What can hang from each mark:
D: M
M: B D J R V W Y
J: M
L: M
S: E M P
V: M
F: B R
P: R
W: M
Y: M
E: S
B: M
R: E F M P
U: M

(in the rows, 128 means zero)
Known rows, with every way that one mark hangs from another:
(B (M V)): [102 121 144 106  98 133 124 125 149  94 147  87  78 108 143 146 104 118
 110 142 106 132 135  92 150 146 124  95 122 122 139 128 109  92 135 155
  71 112 135 136 113 163 106 110 160 157 110]
(B (M J (R E) V W)): [121 149 112 132  30 102 193 102 132 107 177  83  70 138 174 163 111 147
 135 195  99 119 135  75 179 151 108  82 124 105 133 121  85  87 176  86
  42  86 143 132  69 173 112 111 194 208 132]
(Y (M B R V W)): [160 171 112 168  39 126 169 141 152 141 128  98  97 170 166 170 121 136
 145 178 133 123 172  82 168 103 132  78  71 106 102 147  84  81 131  90
  64 123 139 158 103 135 131 101 223 172 146]
(Y (M D V)): [152 124 131 131  57 135 107 131 126 121 130 101 108 135 147 134  99 110
 102 137 143 148 125  89 141 144 108 103 146  99 132 140  92 105  76 160
  64 132 132 136 107 143 122  95 180 148 133]
(F (B (M D Y)) (R E)): [128  90 122 136  23 116 138 102  92  90 174 119  70 171 124  94 104 143
 122 132 103 117 115 119 169 176 120  59 174 162 117 105 145  96 151 154
 100 125 111 117  60 110 140  78 178 163 140]
(R M): [142 138 125 144 108 119 117 134 154 121 131 133 136 142 141 148  82 106
 154 126 124 129 178 103 127 131 124 107 119 144 132 119 119 138 121 143
 114 118 113 145  93 115 147  94 135 140 109]
(V M): [104 154 138 107 109 143 101 122 148 113 140 125 106 160 153 135 112 111
 144 131 109 139 155 107 122 123 128 107 134 111 133 113 125 120 100 138
 129 129 125 121 100 126 130 123 116 143 119]
(E S): [127 155 104 117 129 143 138 149 134 119 126 131 104 130 142 152 138 131
 157 118 120 105 179  75 123 119 162 142 111 145 141 133 141 137 139 135
 113 137 110 135 109 116 101 108 147 141 127]
(F R): [125 142 119 100  84 105 128 135 122 136 105 122 105 147 130 165 114 117
 151 126 105 119 149  93 148 127 148 108 100 162 129 118 133 117 128 133
 119 137 122 123 120 136 120  86 161 147 131]
(U M): [108 117 102 121 120 123  86 129 162 103 140 113 116 155 120 160 116 129
 142 138 115  98 156  92 129 143 152 119 119 135 148 117 124 139  92 152
 116 133 130 141 110 103 134  94 158 130 124]
(Y (M V)): [126 140 121 105  87 125 115 133 138 114 141 104 100 142 156 176 100 125
 122 141 128 131 156  82 140 122 109 107 123  90 141 139 115 107  96 135
  80 125 138 142  98 149 116 110 174 160 122]
(D (M B J V Y)): [128 113  87 127  86 133 111 151 155 109 172 145  42 144 128 187  75 174
  65 167  62 116 177 103  99 157 136  91 146  46 102 112 104 119 193  96
 109 153 126 148 109 115  98 127 209 124 114]
(S E P): [141 122 112  94 134  88 104 155 147 104 128 152 108 147 164  78 120 163
 169 117 124 115 166 103 111 102 139 129 180 140 162  99 141 118  86 142
 124 125 117 133  88 110 118 134 162 176 132]
(J (M D W Y)): [142 144 123 169  42 166 125  84 125 111 142 111  56 180 138 143 120 121
 142 155 130 129 122  80 111 142 140  92 145 139  98 125 100  86 117 138
  87 129 128 120 108 113 130 109 150 144 140]
(P (R F (M V W))): [142 151 128 137  77 115 104 114 181 121 172  99 131 133 148 178  77  98
 191 159 128 131 159  96 116 139 121  94  73 132  99 173 102 128  99 130
  88  62 100 167 127 138 130  86 134 148  95]
(U (M B D J)): [120 104  93 162  85 137 101 156 145 109 144 128 102 158 112 124  95 133
  93 131  97 115 143 115 128 158 156 104 149 105 132 121  99 135 112 138
 114 154 127 139 106 109 123  91 192 113 140]
(W (M D Y)): [131 133 113 136  55 146 103 112 137 114 125 130 113 150 138 131 101 103
  92 127 154 128 121 103 125 160 129 110 161  98 137 109 127 102  97 134
 107 140 107 121 119  80 149  67 160 118 133]
(J (M B D R V W)): [172 172 128 207  30 139 169 118 156 142 132  95  94 160 119 112 119 112
 128 158 133 132 142  99 145 134 157  91  87 138  74 149  46  70 138 135
  61 118 144 149 119 135 114  87 197 164 127]
(J (M D W)): [143 152 133 168  60 148 120  99 136 122 133 101  87 158 137 105 119 102
 150 139 138 135 121  87 134 142 139  91 129 159 108 137  87 100  90 163
  79 127 129 126 121 138 127 104 142 156 129]
(V (M B J R W Y)): [125 172 108 156  35 165 171 117 133 118 145 139  42 219 171 174 122 151
 137 188  86 124 187  96 126 108 146  85 110  76  93 110 117  85 171  40
 137 119 137 129  84  91 134 120 179 150 155]
(U (M B V)): [119 121 100 125 116 124 106 150 183 100 144 109 124 153  97 156  97 142
 116 142  94  96 163 102 115 146 164 107 101 109 126 135  89 113 118 139
 108 133 138 153 107 117 119 107 192 133 108]
(B (M J (R F) V W)): [113 152 139 130  46 127 159 119 148 132 147  76  74 134 192 187  99 116
 134 189 116 128 150  81 181 162 127  77  97  96 117 152  91  82 150  88
  93  69 135 142 121 169  86  88 181 173 136]
(J (M B D (R P) Y)): [162 145 128 212  37 161 154 130 133 137 163 145  93 195 126 121 122 126
  89 137 106 111 167 110 143 115 145 101 149 134  75 118 115  69 149 141
 116 157 107 135 109  70 125  49 205 134 158]
(P (R E (F B))): [121 135 107 117 105  75  86 107 142  86 208 129 164 133 140 128  97 128
 174  94 116 101 166 124 137 128 110  89 130 150 128 129 180 147 103 154
 104  76  92 161 104  94 140  93 132 149 106]
(V (M B D (R F) W)): [152 174 146 190  40 136 123 124 149 153 128 122 141 192 169  93 111  98
 157 142 144 144 143 129 150 151 155  60 107 119  76 140  76  97  93 109
 130  93 109 139 145 106 138  74 150 133 155]
(D (M B R V W Y)): [164 142  88 169  41 124 153 135 172 139 153 127  57 165 142 173 112 172
 108 192 100 107 169  88 125 150 156  90  89  95  71 122  71  99 191  87
  82 129 120 158 125  90 130 103 219 147 131]
(B M): [ 98 121 140 126 101 134 114 128 130  95 141 101  75 118 158 138 110 113
 121 131 109 130 136  91 159 128 123  93 135 147 145 110 128 103 124 160
  81 126 111 132 110 138 128 102 146 150 130]
(L (M D W Y)): [148 137 100 148  58 153 135 106 140 128 107 121  72 182 149 114 113 132
 107 132 148 143 110  99 119 172 163 105 134 113 126 119 119 105 128 106
  84 123 107 108 122  79 142  90 161 125 148]
(F (B (M (R E) V))): [133 135 116 141  65  97 170 114 147  94 189 103 111 132 150 118 110 132
 130 143 111 109 159 111 193 149 104  78 119 131 132 112 123  97 161 141
  69  83 136 149  55 129 125  99 184 198 106]
(J M): [116 161 136 134 103 135 109 112 137 110 137 113 100 148 138 164 109 104
 147 124 116 124 163  92 126 118 133 108 131 144 129 128 124 105 112 166
 108 136 133 131 105 126 111 113 133 151 113]
(D (M J R W Y)): [134 149  78 155  42 131 144 117 142 147 151 137  23 170 176 207 115 161
 123 197 103 109 175  67 140 158 128 102 132  95 108 104 108 122 178  75
  97 129 128 136 121  90 127 101 197 148 151]
(V (M D Y)): [129 131 139 135  64 167 109 105 126 114 139 137  72 179 139 127 114 120
 109 137 122 148 130 107  98 147 130 104 174  96 115 104 126 103 103 137
 123 131 117 114  99  86 139 105 129 122 142]
(S E (M V) P): [140 134 116  67 126 103 133 159 160 122 134 145 114 164 124  83  94 148
 146 140 118 125 151 106 107 124 146 132 161  97 165 136 109 116  69 139
 110 111 135 138  52 107 113 113 179 181 116]
(L (M J R)): [130 175  98 131  82 123 165 144 153 154 103 133  90 156 163 170 108 120
 109 119 130 136 162 106 157 143 147 125 115  89 159 119 140 124 159  90
 105 127 132 116 108  99 107  76 181 141 137]
(P (R E)): [114 136 102 123  91  85 109 117 125  84 185 129 125 116 130 152 119 140
 159 110 106 109 139  97 114 106 114 122 136 151 143 112 156 139 117 154
  63 114  98 146 105 113 148 106 145 159 122]
(B (M D R)): [141 126 143 182  45 132 141 135 122 133 126 106  84 120 157 112 128 101
 103 135 143 143 111 100 184 155 123  99 139 160 130 113 100  94 121 172
  70 122 106 133 124 118 132  57 169 149 156]
(M B V W): [143 144  92 132  91 124 140 139 165 108 131 103 119 146 132 135 112 134
 135 149 100 120 159  94 131 125 155  89  72 121 100 141  91 106 141  95
  75 111 136 153 122 141 119 128 181 151 116]
(M B D J V W Y): [153 127  80 154  46 162 153 129 127 107 142 118  58 162 128 141  99 150
  84 167  94 128 131  88 103 156 148  90 121  79  94 125  92  91 167  73
  86 120 134 139 103 128 112 119 204 128 141]
(S P): [132 146 112 102 137 111  86 148 134 104 113 140 109 145 153 107 113 130
 135 109 107 131 161 102 127 126 132 126 160 147 151 108 154 121  92 125
 115 120 113 135  88  99 119 105 138 163 136]

Rows:
[145 152 123 170 114  95 138 141 138 109 176 153 197 161 153 131  72 139
 185 102 116  92 217 119 109 143 165  92 133 146 116 155 103 145 159 126
 152 115  81 163  83 110 119  93 142 147 121] : (R (E S) F (M B))
[142 175  82 143  60  80 151  95 135 128 173 132 152 179 188 138  98 134
 177 145 125  99 186 104 184 156 119  67 103 122 113 122 149 123 145  68
 124  59 134 143  88 113 122  93 171 181 136] : (M J (R E (F B)) W)
[157 155 114 136  36 128 155 117 127 154 137 129  90 151 151 192  91 117
  84 153 130 134 146  93 127 181 129 105 132  69 112 131 102  89 149  93
 130  82 132 140 126 103  99  64 195 124 152] : (M D J (R F) V Y)
[122 117 125 134  49 155 138 121 131 105 145  77  45 116 163 114 105 122
  98 174 105 149 101  80 157 176 114  82 136 107 134 134  83  89 129 121
  45 109 137 121 104 190  94 111 177 160 130] : (B (M D J V W))
[141 168 140 171  66 106 125 155 133 151 129 126 143 174 183 175  96 123
 146 125 146 120 188 108 168 111 139  77 103 115 109 145 119 101 108 123
 128 120 105 165 132 100 135  64 191 139 164] : (Y (M B (R F)))
[163 164 115 169  65 121 147 139 155 164  92 130 114 150 145 107 121 106
 100  94 162 152 120 120 162 164 151 126 121 126 142 122 113 118 118 136
  86 126 110 119 129  81 133  42 173 133 147] : (L (M D R))
[123 101 115 134  34 176 155 101 120  94 155  89   8 144 154 149 104 135
  87 192 102 140 108  77 137 177 117  87 153  86 119 125  92  71 155 100
  56 108 137 121  91 157 106 115 184 152 137] : (B (M D J V W Y))
[161 157 110 135  80 102 189 167 173 152 141 145 122 170 110 122 103 155
 143 145 126 104 169 110 130 104 166 111  83  97 124 140  66 108 131 126
  98 112 135 150  81  99 133  94 229 156 124] : (S E (M B R V))
[155 169 126 196  34 150 147 131 151 144 121 125 107 186 154  78 131 117
 141 149 133 146 138 118 147 129 150  79 110 126  85 122  75 101 109 109
  97 126 116 133 117 105 149  87 165 144 151] : (V (M B D R W))
[152 137 101 136  66 145 150 103 160 110 145 116  88 174 139 186  76 128
 148 185 116 125 173  77 104 148 130  97  96 111 101 131  98 101 154  91
  96  92 130 144  71 123 150 120 161 147 102] : (R (M V W Y))
[128 122 110  92  92 128 146 129 132 124 151 156  88 187 126 147  99 157
 147 147 130 105 156  93  97 111 152 116 141  97 142 110 116 111 120 138
 129 124 127 129  78  71 150 110 188 137 138] : (S E (M Y))
[145 176 106 108 142 143 156 185 145 126 127 151 109 161 109  89 105 151
 124 133  91 115 183 104 109 124 187 147 129 112 144 174 109 121 126 116
 134 142 114 155  52  84  92  92 174 164 121] : (E (S (M B V) P))
[120 142  97 145  70 147 132 145 124 116 140 115  82 175 186 154  97 141
 130 160 104 121 173  80 153  98 127  73 119  97 120 132 118 112 124  84
  89 143 133 142  97 151 123 122 195 156 147] : (Y (M B J W))
[159 168 148 199  37 138 136 120 128 145 140 133 107 191 132 159  97 114
 113 130 132 120 161 119 120 144 158  80 134 128  73 138  96  73 141 146
 151 117 108 151 135  68 117  62 173 122 158] : (J (M B D (R F) Y))
[150 165 127 136  70 107 120 132 158 147 153 109 135 163 167 173  90 106
 143 138 153 123 192 103 189 134 109  80  86  97 112 155 134 100  97 118
 119  77 135 159 103 117 114  74 187 161 117] : (Y (M (R (F B)) V))
[125 124 118 161  68 102 145 115 145  98 201 124 132 156 168  76 123 129
 122 133  95  98 173 120 219 124  95  78 147 149 128  98 169 102 144 138
  85 101 106 135  65 108 135  65 187 192 132] : (F (B (M (R E P))))
[140 153 121 156  60  77 122 111 141 128 202 141 192 191 191 118  91 121
 150 127 137  98 203 118 212 119  86  74 145 119 116 130 177 118  92 124
 126  93 108 146  70 102 135  50 189 178 142] : (Y (M (R E (F B) P)))
[145 138 105 155  91  92 107  88 172 107 210 137 213 192 178  75  62 104
 186 133 110  91 202 130 175 152 107  58 129 154  94 133 156 138 108 107
 135  63  97 146  69 119 149  77 138 172 105] : (R E (F B) (M W) P)
[160 158  97 146  37 149 183 127 146 153 113 127  51 163 135 170 107 134
  56 137 134 149 134 103 127 177 147 129 135  52 137 126 114  89 171  85
  94 121 138 114 102  86 106  73 208 135 141] : (L (M D J R V Y))
[135 126 105 143  60  89 152 148 136 116 181 158 149 183 138 127  63 141
 136 138  47 102 194 123 158 132 121  81 148 142 107 126 134 136 168  95
 137 143 102 127  52 144 124  69 198 167 123] : (F (R E (M B J) P))
[113 155 123 145  89 155 117 123 159 108 136 123 108 183 157 109 114 126
 157 143  98 130 162 113 128 107 152  78 104 115 101 122 106 110 112  98
 119 130 121 132 110 126 145 135 137 144 125] : (V (M B W))
[150 148 137 185  34 163 147 133 135 131 135 149  80 194 130 127 120 132
 101 140 121 138 151 120 121 130 149  91 140 100  89 108 105  83 136 118
 132 138 113 133 100  66 153  82 173 123 160] : (V (M B D R Y))
[160 168  93 179  70 120 160 142 147 140 112 125 116 160 155 138 132 133
 154 149 120 114 171  94 160 107 157  92  62 155  98 120 107 105 152  90
  86 119 119 149 127 102 149  93 188 152 150] : (M B R W)
[157 127  80 212  28 147 143 130 149 127 135 122  81 208 120 152 127 151
 127 174 133 102 144  97 133 153 176  95 110 136  99 119  82  98 129 106
  99 126 119 153 123  55 162  68 215 121 168] : (U (M B D R W Y))
[137 100 100 127  69 143 105 113 150 103 151 109  82 162  93 167 103 131
  95 159 125 114 123  94  95 180 149 121 140  95 126 124  98 105 110 146
 101 124 135 139 101  90 130  85 185 118 129] : (U (M D V Y))
[130 143 112 137  87  96 138 120 125 103 177 144 140 146 157 153  67 130
 146 135  96 118 181 106 119 148 103  98 159 120 148 110 120 143 148 118
 107 113 123 136  47 130 136 109 143 166 115] : (R E (M J))
[145 133 110 157  38 149 138 145 134 117 137 105  76 161 161 126  92 136
 100 164 115 144 138  86 147 141 122  78 132  73 108 150  79  97 112  94
  61 141 140 138 105 170 112 118 211 152 142] : (Y (M B D J V W))
[141 176 130 157  56 142 157  99 127 128 142 129  66 176 136 209 122 121
 143 154 126 118 174  84 127 107 137 113 119 132 111 113 124  76 156 137
 118 124 135 135  96  79 125  91 166 150 137] : (J (M R Y))
[142 141  84 118  45 160 166 108 149 126 120 114  43 165 139 141  96 139
  79 154 125 150 117  95 115 187 148 115 138  59 130 133 102  91 157  70
  78 116 138 107 103 121 105 102 190 136 129] : (L (M D J V W Y))
[129 154 111 121 105  92 112 161 119  90 181 162 133 160 109  85  96 159
 138 121  82 114 149 131 112 108 139 116 175 144 151 137 145 144  97 136
  87 120  88 159  58  61 155  74 162 171 134] : (S (M B) (P (R E)))
[142 124  97 117  62 150 139 125 121 110 137 127  59 135 128 169 100 138
  71 151 102 135 132  85  97 162 121 117 153  72 124 114 117  97 148 104
 100 120 141 128 102 119 105 106 185 125 132] : (M D J V Y)
[115 108  92 140  99 145 105 139 151  88 152 133  90 185 109 186  99 158
 117 149  98  88 176 102 102 131 171  98 121 120 122 109 131 112 139 122
 135 145 120 151  96  66 144 104 187 111 133] : (U (M B Y))
[155 165  93 161  67  78 144  90 162 131 190 130 192 189 184  89 108 123
 175 136 120  90 190 115 206 135 113  76 113 147  89 121 166 119 123  90
 120  56 108 145 100 101 136  66 177 180 138] : (M (R E (F B) P) W)
[135 141 133 150  93 122 102 114 174 132 157 128 178 171 182 127  69  91
 170 151 121 115 186 106 154 144 121  84 120 147  95 145 129 125  95 115
 135  77  91 141 119 132 141  64 137 143 120] : (R F (M W) P)
[118 156  81 149  64 132 142 126 157 134 137 110  81 174 151 194 125 128
 159 187 121 105 166  69 163 145 146 113  93 118 141 125 110 121 126  85
 106 115 150 139 106 111 129  91 191 158 145] : (U (M J R W))
[109 104 119 153  31 178 136 110 104 100 152 103   8 150 171 135 112 127
  99 175 108 140 109  76 140 164 117  80 162 113 125 108 116  86 152 112
  74 118 118 118 100 131 123 108 170 143 156] : (B (M D J W Y))
[118 160 112  96 107  86 110 141 116 102 177 156 118 152 119 103  99 145
 154 126 100 123 135 107 118 120 125 134 178 138 168 135 147 145  71 148
  79 108  93 144  50  74 149  75 143 180 131] : (S M (P (R E)))
[149 129  98 143  80 136 136 155 140 118 132 127 101 122 115 117  93 129
  77 124  92 140 140 110 118 153 138 104 135  83 116 128  93 111 142 115
  91 134 135 139 116 140  96 107 192 128 127] : (M B D J V)
[140 146  94 135  74 102 133 145 163 152 149 126  68 119 152 188  99 138
  98 165  94 121 169  84 152 165 116 110 126  74 119 124  89 130 166 111
  86 130 140 144 118 133  97  96 199 160 113] : (D (M J R V))
[133 150  91 140 102 142 181 139 115 107 198 173 130 203 114 115 102 174
 122 138  76  74 195 101 115 110 172 128 158 112 119 134 150 121 172 103
 137 148  87 141  42  62 128  74 201 143 146] : (R (E (S (M B Y))) P)
[ 91 122 116 124  74 151 132 120 127  95 147  89  47 134 182 146 110 125
 137 166  97 133 140  71 170 138 122  80 128 132 141 118 121 103 139 103
  77 120 128 118 106 171 107 122 157 167 137] : (B (M J W))
[151 126 114 130  83 140 142 118 155 109 148 130  96 152 125 199  73 121
 123 162 107 126 177  93 102 148 122 110 116 106 113 123 111 107 155 116
 116 109 125 146  74 111 141 108 157 136 100] : (R (M V Y))
[141 159 108 138  50 106 179 109 117 135 182 165 135 207 129 152 100 142
 112 162 109  94 164  96 151 122 126 117 150 108 125 110 140 107 150 107
 108 107 111 130  48  48 158  39 199 159 160] : (S (M (R E P) Y))
[118 164  89 125  98 141 122 175 132 112 155 152  67 170 132 103 103 149
 138 160  80 130 154 103 125  98 147 118 134 119 142 154 146 132  95  90
  89 126 103 151  77  88 129  89 171 163 141] : (S (M B J W) (P R))
[174 126 119 150  11 138 153 105 138 138 125 112  75 186 120 150  83 117
 148 184 120 134 128  88 120 179 137  85 102 141  85 149  68  92 141 106
  96 109 123 126  91 135 140  78 182 148 127] : (F (R (M D V W Y)))
